Each row was made from one walk, in order. Every step used is in the known rows, and no mark comes twice. Write each row's walk.
Known rows:
rubem > goda: [  2  -8   9   7   3 -11   8 -10   4  -5   7 -10 -17   4  -2   1   0  -3
  -4   0   2   2  -2  -2   6  -3]
lasol > mele > siro > goda: [ -8 -10   9   2  26   1  13  22   8   7  26 -16 -14  -5  -4   5  -3  -8
  -4 -18   5   5 -10  -5   4  -7]
saru > zata: [ 14  -4  10   7   6  10   6  10   4  15  16  -3  -9  -8  -3   2   2 -13
  -6   0   5  -7  -4  -1   6  12]
lasol > mele: [  3   0  16  11  23   9  11   2  12   8  10  -6  -5   1  -5  -2   8   0
 -15  -5 -16   0  -5  -4  10  -5]
goda > seserut: [  6  10  16  10   3  15   5 -18   5  11  10 -11 -13   8  -8   2   4  -8
 -11   7  -5  -6  -6   1  11 -10]
goda > voki > mele > siro > saru > tebaf: [ -1   3  17   6  19  -8   8   5   3  18  24  -1  -5  -5   4   5   4 -17
  -6 -21  19 -17 -14  14  10  20]
lasol > mele > siro > saru: [ -4  -7  14   5  31   3   7  14  12  11  28  -1  -7  -5  -3   7   5  -7
  -4 -27   5  -3 -10  -3   3   5]
sekev > saru: [  1   5   5   8  15  10   7   2   7   3   5  -4   2   2   0   3   5   9
  -6 -16  -4  -3 -17   0   8   2]
mele > siro > goda > voki: [ -3 -10  15  -4  12   4  11   2   5  13  23 -21  -9  -1  -4   6  -1  -9
   0 -16   4 -23 -11   0   8  -6]
siro > saru: [  0  -3   7   7  15   6   3   8   9  15  29   2  -7   3  -1   1   7  -6
  -4 -24  -2  -1  -8  -3   4   7]
voki > mele > lasol: [ -2 -17   6   1  20  -6  14  -1  13  16  14  -1  -6   1  -7 -13  -6 -11
  -9  -6  42 -14 -13  -1   7 -18]
zata > saru > tebaf: [-17  11   8  10  10   2   2   6  -4  16  11   1   0   7   4  -3   2  -9
  -4  -3   5   1 -11  14   7  21]
sekev > saru > rubem > goda > siro: [  7 -12  19   1   7 -19   9 -23   6  -4  12 -19   0   2 -11   2   1  -3
  -2 -28  -7  -9  -6  -3   6   9]
sekev > saru > siro > mele > lasol: [  0 -11   3  -1  28  -2  21   1  12  17  17  -2  -9  11  -6 -12  -3  -4
  -2 -19  28  -3 -19  -6   8  -6]
saru > rubem: [ 12  -4   6   8   5 -16   5   8   7  11  13   0  -8  -3 -11  -2   2 -12
  -4  -2  -2   2  -6   1   6  16]
bonozo > goda > voki: [ -1  -8  14   4   3  10   8 -18   3  13  11  -8  11   1  -1   1   3  -2
  -1 -14   2 -23 -12   3   7  -3]
zata > saru > rubem > goda > siro > mele: [-10 -10  12   4  10 -17  15  -7   6   6  19 -13  -2  12 -11  -2   9  -4
   0 -43   7  -5  -9  -7   8  -2]
rubem > goda > siro: [  6 -15  18   0   3  -7  10 -22   7   0   8 -18  -2   8  -8   4  -1  -5
  -4 -23  -7 -10  -5  -3   6  -7]
lasol > mele > siro > saru > rubem: [  5  -6  14   7  23 -20   5  13   9  10  28   0  -9 -11 -11   2   5 -13
  -2 -20   2   0  -8  -2   3  26]
sekev > saru > rubem > goda: [  4  -4  10   8   9 -27   6 -11   2 -11  11 -11 -14  -4  -7  -1   2   0
  -1  -7   1   4  -4  -1   5  20]
zata > saru > rubem: [-11  -1   6   7   8 -16  -2  11   0  10  16   0  -2   2 -10  -6   2  -8
   2  -4   2   2  -6   2   1  26]
sekev > saru > tebaf: [  3  14   9  12  14   3   9   0   1  10   7  -1   0  -2   5   1   5  -2
  -9 -12   0  -1 -17  14  13  19]
lasol > mele > siro > goda > voki: [ -5  -8  20  -3  19   4  12   1   5  11  24 -22  -8  -3  -5   5   1  -6
  -2 -17  -1 -22 -10  -1   8  -4]
siro > mele: [  0  -3   2   8   9   2  17  12  10  16  14  -2  -8  11  -5   0  10  -5
  -6 -27   9   0 -12  -5  13 -17]
bonozo > goda > siro > saru: [ -3 -12  12   4  14   6   5 -10   9  13  31  -3  12   3  -3   2   5  -4
  -1 -46  -3  -6 -12  -5   1   6]
voki > goda > siro: [  6 -16  26   1   4  -7  10 -13   6  11   9 -12   3  10  -7   4  -1  -7
  -7 -24 -22 -25  -5  -3   6 -13]
zata > saru > sekev: [-15  -8   1  10   8   5  -2  12   5  17  10   6  -7  28  -1  -2   0 -10
   1   0   1  -2  -9  -1   5  23]
zata > saru: [-27   0   3   6   9   9  -2  11  -1  11  12  -1   2  13  -2  -4   1  -1
   1  -4   3   1  -8   1   0   4]

Write each row's walk:
[ -3 -19  13   0  23  -6  21  -8  12  16  19  -6  -4   6 -10 -10  -2  -8
  -3 -31  20 -13 -13  -6   8 -23] -> voki > goda > siro > mele > lasol
[  0 -10  15   3  27   4  13  15  13   8   5  -5  -8  -5  -5  11   0  -8
  -8  -6   9  -3 -11   0   6 -13] -> lasol > mele > siro
[ -2  -7  15  -2  11 -11  12  -1   6  14  22 -15  -4   8  -3  -3   3  -4
  -9 -17  21 -34 -12  -2  11   4] -> sekev > saru > siro > goda > voki > mele
[  2 -15   3  -1  25  -3  21   2  13  21  18  -1 -11  13  -7 -12  -4 -10
  -2 -15  29  -2 -16  -6   8 -10] -> saru > siro > mele > lasol
[  9  -9  18   3  13   1   5  -3   3  10  34  -8  -7  -9  -4   3   5 -12
  -2 -26   2 -11  -3  -4   3  24] -> rubem > goda > siro > saru > zata
[ 11   0   5   0  15   2  11   4   8  13   6  -4  -7  22   0   2  -1   2
  -4   0  -5  -4 -16  -4   6  21] -> sekev > saru > siro
[  7  -7  12   4  18   5   5  17   5  15  31  -1 -11 -14  -2   7   3 -16
  -1 -16  14  -8  -7  -2   2  20] -> mele > siro > saru > zata
[  0 -17   9   0  14  -8  12  18  12  11   4  -3  -7  -2  -4  11  -3 -14
  -7  -7  38 -16 -13   3   6 -18] -> voki > mele > siro
[  0 -10  15  -2   7 -12  12   1   7  17  22 -14  -7  10  -3  -3   2  -9
 -10 -12  22 -33  -9  -2  11   0] -> saru > siro > goda > voki > mele
[  5 -14   9   7  12   2   3   2  13  19  23   4  -8  23  -3   3   3 -13
  -2 -26  -6  -9  -9  -5   8  23] -> goda > siro > saru > sekev
[  3 -14   5   8  16   0   3  16  13  18  19   8 -14  18  -1   7   1 -17
   0 -16   7  -5 -11  -3   7  21] -> mele > siro > saru > sekev
[ -1 -16  15  -4  13  -8  12  10  10  12   6  -8  -5  -3  -4  11  -2 -14
  -6  -9  36 -29 -12   4   8 -16] -> goda > voki > mele > siro
[ -3 -13   2   3  23   1  19   2  13  17  17  -1  -8   4  -8 -12  -1  -9
  -3 -20  30  -1 -15  -5   9 -21] -> siro > mele > lasol
[  9  -3  11   7  14   8   3  11   4  16  33   0  -9 -10  -1   2   5 -13
  -3 -16   4  -7  -5  -3   4  23] -> siro > saru > zata
[  9  -7  13   5  12 -18   3   1   8  12  30  -3  -3  -3 -12  -1   5 -12
  -2 -29  -6  -4  -7  -3   4  26] -> goda > siro > saru > rubem
[ -2 -18   8  -1  23   1  21  -7  14  17  19  -7  -3   5 -11 -10  -2  -9
  -3 -31  26  -7 -15  -6   8 -22] -> goda > siro > mele > lasol
[  1  -9  16   7  19 -31   7  -6   5  -8  23  -9 -19  -8  -9   1   3  -7
  -1 -13   4   4  -1  -3   3  22] -> lasol > mele > siro > saru > rubem > goda
[  1  -9  10   4   9   1  19  -1  11  15  15 -10   1  14  -8   2   9  -5
  -6 -43   4  -9 -12  -7  12 -18] -> goda > siro > mele
[  3  -8   2  -1  12  -1  12  16   5  16  27 -14 -18  16  -2  -1  -5  -9
  -2  -7  -4   5 -11  -8   4  11] -> saru > siro > goda
[  0 -12  18   4   9  -9  19  -2   8  14  16  -9  -1  14  -8   2   9  -5
  -6 -43  -5 -18  -9  -7  12 -19] -> voki > goda > siro > mele
[ -3 -12   8   5   8   1  18  -7   9  14  16  -7  11  11  -6   1   8  -3
  -3 -49   9  -6 -15  -7  10 -17] -> bonozo > goda > siro > mele
[-10 -13   2  -1  27  -3  18   4  10  20  20  -2  -9  15  -7 -14  -4  -8
   1 -15  31  -1 -16  -6   5  -5] -> zata > saru > siro > mele > lasol
[  3  -7  11   8   9 -30   4  -8   3  -5  23  -8 -18  -4  -8  -2   3  -7
   0 -11   1   5   0  -3   3  22] -> siro > saru > rubem > goda
[ -8 -13  13   1  21  -5   7   7   9  13  29   0   2  -5  -1   6   3  -9
  -2 -33  27 -19 -13   0   3   3] -> bonozo > goda > voki > mele > siro > saru
[  9 -15  19   1   3 -18   9 -22   7   0  12 -18  -3   4 -11   2  -1  -8
  -3 -23  -7  -8  -4  -3   5   5] -> saru > rubem > goda > siro
[  2  -9  22   0  10 -19   7 -16   3   2  20 -16 -12  -4  -7   4   3  -8
   2 -13   3 -24  -4   2   6  14] -> mele > siro > saru > rubem > goda > voki
[  1  -8  26   1  16 -19   9 -17   4   1  22 -17 -12  -6  -8   3   6  -6
   0 -14  -1 -24  -3   0   7  16] -> lasol > mele > siro > saru > rubem > goda > voki
[ -1 -12  12   4   8  -9  19  -9   9   7  16 -13  -4  12  -8   1   9  -4
  -4 -42   6  -7  -9  -8  11 -15] -> rubem > goda > siro > mele
[ -4  -9  15   1   6  -9  11   0   6  14  22 -14  -5   3  -4  -3   4  -8
 -11 -16  23 -33  -8   0  12  -8] -> siro > goda > voki > mele
